Each row was made from one small tree. Brackets hold a mark, then the marks that hang from it, in the order of their numbers. Every link used is in the known rows. Write each row's tree.
Known rows
(Z_166 Z_381): [ 12.8 -10.0  -8.0 -18.9  11.5 -46.2 -29.9   2.3   5.0 -19.7  15.7 -14.3
   9.1 -11.5  12.4 -11.1   0.0   3.2  -4.4  -8.7  -5.9   6.6  25.5  24.2
   8.0  12.7 -10.9]
(Z_39 Z_942): [ 10.9 -18.5   5.5   0.0  -3.4 -25.4  20.4 -19.2 -14.6 -13.9 -13.3   3.4
 -10.6   4.8  16.3   0.9   6.0   9.2  -4.2 -17.5  -5.3  -0.4  14.8  23.3
   5.7  -3.4   3.9]
(Z_381 Z_843): [  2.8  -0.4  11.2  12.3  10.2 -20.6  -5.8   1.0  -6.3   6.2 -27.7 -37.5
 -22.9 -24.9  23.5   2.1   2.7   2.5 -16.3 -26.3 -17.6  -8.4  19.5  42.4
   9.0   7.4  -3.9]
(Z_381 (Z_166 (Z_39 Z_664)) Z_843): [-11.6   1.1  -8.5  28.3   9.9   0.1 -17.9   1.3 -16.9  22.7 -38.8 -16.0
   9.4 -10.7  18.8   5.9   0.1 -22.1  -4.5 -17.8   3.6   4.9   4.5  15.5
  20.0   6.7 -40.8]
(Z_664 (Z_39 Z_942)): [ 13.4 -34.8  12.3   0.1  -8.2 -19.6  16.8 -25.7  -3.3  -0.2  11.4  11.9
  -1.1   9.9   6.0  -7.4   0.2  -1.9   4.3  -2.7   1.9   7.8  20.2  -8.5
  26.9  -4.1  10.2]
(Z_39 Z_29 Z_166 Z_275 Z_843): [ -6.9  50.1  69.4  -1.0  -6.5  58.2   6.7  13.3  13.6   3.1  -7.2  -7.6
  13.4 -11.5  -1.1  36.5 -16.1  15.9  11.4  20.2 -10.9 -33.3 -30.0   7.6
  17.3  14.1  13.4]
(Z_381 Z_166 Z_275 (Z_843 (Z_39 Z_73))): [-29.9  15.8  -3.8  -7.9   0.9  28.6  11.6  19.5 -10.5  23.1  -9.6 -20.2
 -27.3  -3.4  -6.5  -3.8   5.6 -28.2 -15.6  -4.5 -10.4   6.9   7.8  19.3
  -8.0  12.2  -1.7]
(Z_73 (Z_39 Z_29 Z_166 (Z_275 (Z_381 Z_843)) Z_664)): [ 22.5  -7.8  47.6   3.3   3.8  18.6   1.5  24.5  16.9   1.5  10.0  -2.4
   6.7  -1.5  -7.7  10.9   2.4  12.5  28.2  15.6   3.1 -19.9 -30.2 -23.0
 -19.9  -4.9  26.3]
(Z_434 (Z_166 (Z_39 Z_664))): [  5.1  -2.4 -45.6  12.1  12.8 -30.8  -9.4 -15.0  -3.9   4.9   3.0   0.5
   8.3 -10.9  -2.3  24.0   3.6 -11.6  13.5 -31.6  17.2   9.3   0.6 -17.5
  21.0  19.0 -27.4]
(Z_381 Z_166 (Z_275 (Z_39 Z_29 Z_73))): [-21.8   5.6   1.9   0.2 -10.6  11.3   5.8  16.1 -14.6  30.2   9.7 -21.0
 -10.5  -3.3 -24.5  -2.8  -6.8  -5.2 -25.2   2.7   3.2   6.1  20.9   1.1
 -36.3 -18.9  -9.5]
(Z_152 (Z_166 (Z_381 (Z_275 Z_39)))): [  3.0   4.4 -12.8 -37.5   2.6 -39.9   6.2  12.6   8.7  -8.3  19.8  -7.2
  13.3  -7.2  -7.4   6.6  -7.3 -19.8 -27.8   9.1  -5.3   3.0  23.0  37.4
   0.4   0.3 -14.9]
(Z_29 (Z_39 (Z_843 (Z_381 Z_166 Z_275)))): [ -3.2   3.0  11.8  -4.8 -11.5 -18.3 -17.5   9.6  -7.1  -1.2  31.2   2.4
 -17.0  -1.3  -5.0  -7.9   2.3  -8.8 -15.3  -8.5  -7.0  19.4   5.4  33.9
 -25.8   5.4   4.1]
(Z_664 Z_39): [ 11.4 -26.6   8.3   4.1  -6.9 -32.5  -2.6 -13.7  -1.4  11.4  29.6  -6.6
   1.4 -11.6   3.1  -5.7   0.8   0.3   5.2  -8.1   0.0  14.8  28.0 -12.7
  27.6   2.5   3.4]
(Z_39 Z_29 Z_73 Z_275): [ -5.1  14.7  13.7   3.5 -14.4  26.4  10.9   0.9   4.3   3.8 -17.3 -15.0
 -25.7 -16.2   1.1 -15.6  10.8  10.5  10.9   4.8  -5.9 -12.0  -1.5 -22.7
 -42.6 -17.9  13.5]
(Z_664 (Z_39 Z_166)): [  4.2 -10.1   4.4  -1.3  -5.8 -16.6   4.4  -9.0   0.0  18.9  25.4   5.9
  22.2  -9.0   1.4  17.2 -15.0  -1.6  10.3  -1.7   0.8   3.6  18.2 -27.6
  43.4  12.9   2.1]
(Z_39 Z_29 Z_73 Z_942): [ -9.2  -4.5 -18.8  16.3   0.3  23.3  18.2 -21.7  -4.7  -2.4 -45.7  -5.6
 -29.3   9.2   7.8 -26.5   0.1  11.1 -21.3   6.2  -7.9  -7.3   9.7   4.1
 -31.0 -26.0   7.1]
(Z_434 (Z_166 Z_39)): [  8.7  11.3 -49.6  -4.5  11.6 -37.3  -9.5 -11.0   0.8  11.3   9.4  -1.1
   4.8 -20.3  -9.3  24.0  -5.0  -9.9   3.7 -33.9   6.9   3.9  14.3  -7.5
  17.8  22.3 -19.8]
(Z_73 (Z_39 Z_29 Z_275 Z_942)): [ 33.4 -10.0  30.5  -7.6 -12.7   1.3  23.8  -3.9  17.2   5.4  22.9  11.0
 -14.1  10.4 -12.3 -12.4   9.9  19.9  22.1   7.3  -9.7 -10.1  -3.9  -9.9
 -34.0 -18.5  32.5]
(Z_166 (Z_39 Z_843 Z_942)): [  3.1  -6.3 -13.3   4.7  -1.0   6.2  -3.4 -20.1  -2.6  -9.2 -11.3  13.3
   6.0   6.1   6.9   3.2   5.0   8.2  -2.4  -1.4  -3.9  -0.3  -2.6  26.9
  48.3   3.6 -19.4]
(Z_39 Z_166): [ -0.5  13.0  -2.5  -1.5   0.2 -21.4   5.1   1.6 -10.2  10.7   3.5  -3.7
  18.1 -19.1  10.7  30.9 -11.8   9.0   3.3 -16.5  -6.6  -5.3  12.0   1.1
  26.9  17.4  -5.0]
(Z_29 (Z_39 Z_275)): [ 19.2  -6.4  18.7 -17.5 -20.6 -45.3  -6.9   7.6   7.3   3.0  43.6   8.7
 -18.1 -13.5  -0.7   9.2  19.5   6.8  26.1 -27.9 -11.6  10.6   4.6  -2.0
 -21.4  -0.1  28.0]
(Z_381 (Z_166 Z_39)): [ -1.3   6.9 -21.0   4.4  -3.9 -27.4 -15.6   0.7 -18.6  23.2   4.4   1.3
  21.2 -18.5   2.7   7.0  -3.6 -11.2   1.9 -18.2   3.4  16.1  22.4   2.9
  13.9   6.7 -34.5]
(Z_152 Z_166): [  4.2  12.7  -8.6  -7.1  -1.7 -44.5  21.0  -1.9  -6.3   2.3  -4.4  -9.1
   6.6 -25.7  11.9  11.3  -3.1 -14.8 -20.4 -10.3 -11.8   5.6  20.1  31.2
   4.5   1.9 -14.6]
(Z_73 (Z_39 Z_29 (Z_275 Z_381) Z_664 Z_843 Z_942)): [ 25.4 -25.5  69.0   8.7  -2.4  35.3  11.2   6.4  14.9 -30.8   6.5   8.5
  -6.6  22.2  -6.7 -10.8  15.0  19.0  21.7  27.3   3.8 -12.3 -43.3  -2.0
 -19.3 -17.1  27.6]
(Z_843 (Z_39 Z_73 Z_942) (Z_381 Z_166)): [ -2.4  -4.4 -46.9  -6.7   5.0 -18.6  -6.8  -1.9 -22.9  -3.8   7.8  14.1
 -15.8  21.3  -6.6 -60.5   0.1 -13.3  -7.2  -1.6  17.3  23.7  22.9 -19.2
 -57.6  -0.6  10.2]
(Z_843 (Z_39 Z_29 Z_73 Z_166 Z_275 Z_664) Z_381): [ -3.5  10.2 -18.1   2.7   1.1  16.3 -14.9   9.2  -1.9   1.9  23.8   6.3
  -9.6  15.3 -10.2 -40.0   8.8   5.6  28.3  18.7  29.6   4.5 -10.3 -52.4
 -55.4   0.9  27.9]
(Z_381 Z_166): [ -3.1   7.3  10.2   7.4  -3.4 -30.7  -3.2   5.1 -23.5  13.8  -1.1 -12.5
  11.0 -21.3  10.6   6.8  -5.9  -8.7  -5.8 -23.0  -3.0  13.7  22.7  10.4
  -4.1   7.6 -21.5]
(Z_29 Z_39): [ 13.8 -13.3  -8.4  -3.0  -7.5 -61.7 -20.5   2.7   1.2   9.5  40.3  -2.1
 -18.4 -15.3   2.6   1.5  12.3   9.3   0.8 -32.7 -16.0  21.8  21.1  14.8
 -10.7  -0.1  16.4]

Which tree is each row?
[  6.6   3.3  66.8   3.7 -11.5  31.0  -1.0  -3.9  17.2   5.8  21.0 -10.0
  -2.1  -6.0  -5.9  -1.3  -2.4   5.4  11.7  22.0  -3.5  -6.4  -5.6  -7.5
  19.2  -0.1  17.8] | (Z_664 (Z_39 Z_29 Z_275 Z_843))
[  2.7   9.5  -9.2 -13.5  24.5 -14.0  -3.3   3.7  18.0 -11.5 -18.5  -9.0
   4.0   9.6   9.8 -11.7  -6.1 -23.1 -27.5  16.2  -6.0  -1.6   5.2  43.4
   1.9   3.8  -3.2] | (Z_152 (Z_166 (Z_381 (Z_843 (Z_39 Z_29 Z_664 Z_942)))))
[ 10.2 -12.4   1.4  25.3   3.7   4.6  -4.2   1.0  -1.8  -4.1  18.4   2.3
  17.3  10.3   2.0  -9.8  -2.7  12.0   9.3  10.1   5.8   6.3 -19.8 -15.3
   3.0   6.5  -8.8] | (Z_73 (Z_39 Z_166 Z_664 (Z_843 Z_381)))
[ -7.1 -21.8 -37.0  19.0   6.1 -20.9 -14.8  -1.4  -6.5  -0.9  25.7 -10.6
 -17.4   3.7   3.5 -30.7  27.8   9.7  15.4 -13.5   7.8  30.8   4.1 -29.5
   2.5   3.1   7.5] | (Z_843 (Z_39 Z_73 Z_664))
[ -3.4   9.7 -13.3 -16.0 -21.0  -5.3   6.3   9.2   8.0   9.3  15.7  22.2
  -6.7  -6.9  -2.6  16.4   5.0   0.6  24.0 -16.5 -12.3   0.9 -11.0 -40.0
 -18.4   1.6  20.6] | (Z_29 (Z_39 Z_73 Z_166 Z_275))
[ -2.1  -5.3   9.6 -26.9  10.0  -6.8 -11.0   8.8   8.5 -16.3  -6.7 -23.1
 -13.1  -5.7  10.9   0.5   2.9 -11.4 -16.4   1.0 -12.7  -9.6  15.9  54.7
  11.0  14.9  -7.5] | (Z_166 (Z_381 Z_275 Z_843))
[ -1.5   8.5 -18.2  12.7   4.8   8.0   8.1 -17.9  -2.4  -8.2 -28.5  12.6
  11.4  12.0   7.3 -10.9  -3.5 -17.1 -22.7  24.8  10.5   0.1  -7.7  33.4
   5.0 -11.1 -26.9] | (Z_152 (Z_166 (Z_39 Z_29 Z_664 (Z_843 Z_381) Z_942)))
[-25.9   7.4 -21.3  -5.4 -16.6  40.5  23.8  -8.6 -15.1  19.7 -21.2  17.4
  -4.7  10.7 -12.4   1.4   0.8 -20.9 -10.1  14.5   4.6   3.1   5.6   6.6
  -7.7 -12.9 -23.3] | (Z_381 (Z_166 (Z_39 Z_29 Z_73 Z_942)) Z_275)
[  7.2  26.4  48.3 -16.6 -11.7  35.9  35.2  -3.6   5.2   1.4 -17.8  20.5
   8.1  10.3   0.8  31.6 -11.8  11.5  20.8  11.9  -1.1 -35.5 -16.6  -6.4
  -7.4  -1.6  27.7] | (Z_39 Z_29 Z_166 Z_275 Z_942)
[ -8.5   5.3  -0.9   1.5  -1.7  41.7  16.8  -1.6   8.0   0.0   4.0  20.3
  -5.1  30.3  -6.4  -7.4  12.6   9.5  34.4  16.2  13.5  -4.1 -28.5 -49.4
  -9.9  -1.7  33.5] | (Z_843 (Z_39 Z_29 Z_73 Z_166 Z_275 Z_664 Z_942))
[  0.6  28.3 -23.4  -0.9   4.4  -9.9  -7.6  -3.8   3.5   7.1  -7.1  -3.3
  10.4 -16.1  -1.6  -8.6 -11.6 -14.2 -30.8  18.0  -2.0   1.6  12.1  40.5
   1.7  -3.3 -24.8] | (Z_152 (Z_166 (Z_39 Z_29 (Z_843 Z_381))))
[-16.1  -4.7  31.7  29.5   4.9  45.7  24.2 -18.0 -13.4 -26.0 -40.7  14.4
  23.6  29.0  25.7  31.9  -5.4   6.2   3.5   7.6   5.2 -12.1 -41.7   9.3
  54.9  12.0 -14.7] | (Z_39 Z_166 Z_664 Z_843 Z_942)
[ -2.4   4.6  39.5   6.2 -14.4  12.0  -4.3   9.4   8.4  -6.8  21.8  17.5
   9.3   5.6   6.9  34.1  10.3   5.0  30.8  -7.8  -3.3   1.9 -40.5 -13.7
  17.3  12.6  12.7] | (Z_29 (Z_39 Z_166 Z_275 Z_664 Z_843))
[  8.9 -14.2  22.5  -6.7 -19.1  -6.3  19.2  -5.0   1.7  -8.4  13.3  40.5
   4.3  23.6   8.5  30.6  13.9   1.2  39.5 -14.0   4.2   0.4 -30.1 -25.4
  -2.5  -0.3  24.6] | (Z_29 (Z_39 Z_166 Z_275 Z_664 Z_942))
[  4.4  21.7 -31.5  -5.5   1.4 -29.6   1.5  -4.5   6.2  19.9  -0.8  -1.6
  11.5 -22.3  -1.7   5.8  -5.4 -11.9 -19.9   5.0  -6.9   3.6  21.4  28.2
  10.7  -5.8 -20.4] | (Z_152 (Z_166 (Z_39 Z_29)))
[  6.7 -20.9  -9.5   4.3  15.6 -38.2 -33.0  12.5  -0.1   0.9  26.3 -14.4
  31.7   7.1  -2.5   8.8  -9.4  17.3   1.8  -9.3  15.9   3.5   9.7 -17.2
  15.7   2.4 -11.3] | (Z_275 (Z_39 (Z_166 Z_381) Z_664))
[-13.9   6.4 -44.4   9.6  -5.2  -9.4 -10.1  -2.4 -19.7  21.6 -14.7   3.3
  14.1 -16.1   2.4  -6.4  -2.8 -14.9  -2.3 -13.8   2.1  17.3  17.8 -17.1
   4.2  -0.1 -38.3] | (Z_381 (Z_166 (Z_39 Z_73)))
[-12.6 -15.4  63.9  19.0  -2.6  86.4  18.8  -1.0  -0.8 -54.4 -61.4   4.2
 -19.1  26.8  10.6 -15.1  15.8   6.9   7.7  35.5  13.3 -24.5 -59.8  -7.8
 -25.1 -24.0  15.9] | (Z_39 Z_29 Z_73 (Z_275 Z_381) Z_664 Z_843 Z_942)
[ -7.3   4.8 -26.8 -24.3  17.7   8.3   3.4  -1.5  11.6 -23.1  -5.5  -4.4
  -3.2  14.4 -18.6  10.7 -14.8 -15.6 -22.4  -4.8   3.6  -9.3  -3.4   4.6
  -1.9  15.4  -9.5] | (Z_434 (Z_166 (Z_381 (Z_275 (Z_39 Z_73 Z_843 Z_942)))))
[ -2.4   1.4  39.3 -15.3  -8.7  43.9  24.0   9.7  -7.4 -23.8 -46.6  11.4
 -15.7   7.2  -2.9 -13.7  -1.0  -6.3   3.5  19.4   6.7 -23.0 -16.9 -16.5
 -60.6 -24.2  22.3] | (Z_39 Z_29 Z_73 (Z_275 (Z_381 Z_166)) Z_942)
[-10.1  -8.9 -53.4 -27.3   1.0  31.3  -7.6 -15.1  16.1 -12.0 -14.8  20.4
  -4.5  25.0 -11.4 -23.5   4.1  -7.6 -10.8  32.3   3.3  -6.0   7.3  13.0
   3.0 -13.4 -15.1] | (Z_166 (Z_39 Z_29 Z_73 Z_942) (Z_381 Z_275))
[-14.5 -17.0  29.0  27.5  20.4  17.7 -41.9  33.2 -12.0 -12.2 -14.5 -35.9
   4.7   0.0 -15.0 -21.3 -11.1   9.9 -30.2  14.2  18.5   3.3 -11.1  -5.5
 -33.3 -23.2  -8.3] | (Z_275 (Z_39 Z_29 Z_73 Z_664 Z_843) (Z_381 Z_166))
[ -4.8 -12.7   9.9  -3.4  -7.2   8.4  -3.2  20.7   3.3 -12.9 -10.6  14.4
  -8.7   0.0   7.2  15.1  12.2  -7.5  24.8  -9.1   2.3  -5.6 -33.9 -34.9
 -20.9  -1.3  21.4] | (Z_29 (Z_39 Z_73 Z_166 (Z_275 (Z_381 Z_843)) Z_664))
[ 12.4  -1.2   8.2   2.6   0.5  18.6  22.2  -5.3   9.3  -1.7   6.9  15.7
  14.8  15.0  -3.0  12.2 -11.8  16.5   0.8   7.4 -17.6  -8.7 -17.8   0.4
  27.3   6.9   5.5] | (Z_73 (Z_39 Z_166 Z_843 Z_942))
[-19.2   4.8   7.9  15.5   0.1  68.4  18.5 -20.9  10.4   6.6 -29.7  10.9
   7.5  20.9  -2.4  -2.5 -25.7  -0.6 -16.5  33.1  -5.4 -13.0 -12.3 -23.7
  32.6  -5.6   6.7] | (Z_664 (Z_39 Z_29 Z_73 Z_166 Z_843 Z_942))
[-11.5  -2.9 -36.3   0.4  20.4  23.6 -12.9  -2.4  12.6  -6.8   1.8  13.0
   4.8  35.7  -4.0 -23.0   0.0   6.8   6.2  21.6  10.7   5.7 -12.1 -28.9
   1.8   3.1  16.7] | (Z_843 (Z_39 Z_29 Z_73 (Z_166 Z_381) Z_664 Z_942))
[ 16.7 -24.8  38.7  -7.7  17.1 -39.0 -40.3  33.5  -4.6 -24.1  27.3 -33.8
   0.1 -17.5 -13.9  -2.6  -5.7  25.8 -23.5  -8.6   3.1  -2.0  11.1  29.7
   0.5  -3.7  12.2] | (Z_275 (Z_39 Z_843) Z_381)
[ -5.9   2.9 -54.0  14.4   0.3  -0.2 -20.9 -11.8   2.1  20.9  -8.8  -7.5
  -9.7 -15.6  -3.3 -20.9   5.5  10.1  -5.8   0.6  -2.1   5.8  20.0  -6.8
   1.7 -14.4 -18.2] | (Z_166 (Z_39 Z_29 Z_73))
[  2.8   1.3 -13.3 -15.8  -8.2 -13.3  -0.8   9.4   4.9   0.3  37.6  -2.2
 -21.5  -6.9  -8.4 -21.7  24.7   9.3  29.0 -11.5  -2.2  13.6   4.2 -34.9
 -12.9   7.1  28.0] | (Z_843 (Z_39 Z_73 Z_275))
[  7.9  20.9 -42.5   1.1  15.3 -24.5 -16.4  -9.5   8.2  19.0   6.6  -7.8
  -0.4 -20.0 -14.8  19.6 -10.1  -5.2  -2.8 -23.4   6.1  -1.1  15.1  -1.0
   5.6  15.0 -13.8] | (Z_434 (Z_166 (Z_39 Z_29)))
[  1.8  -1.2  15.7   2.7   8.6   0.6  -0.3   3.5  -2.6   0.8   2.8  -5.4
  17.2  12.9  -7.1  19.6 -21.4  23.7 -17.5  -5.4  -2.9 -13.4  -0.4  10.7
  28.5   1.3   3.8] | (Z_275 (Z_39 Z_166 Z_843 Z_942))
[-14.1  20.2 -46.1   1.6  -1.3   1.9  11.0  -7.5   1.3   2.5 -24.9   3.5
  12.2 -16.5   5.0   0.9  -3.8 -18.9 -24.0   8.6 -11.9   6.0   1.2  15.7
  27.6  -1.3 -36.5] | (Z_152 (Z_166 (Z_39 Z_73 Z_843)))
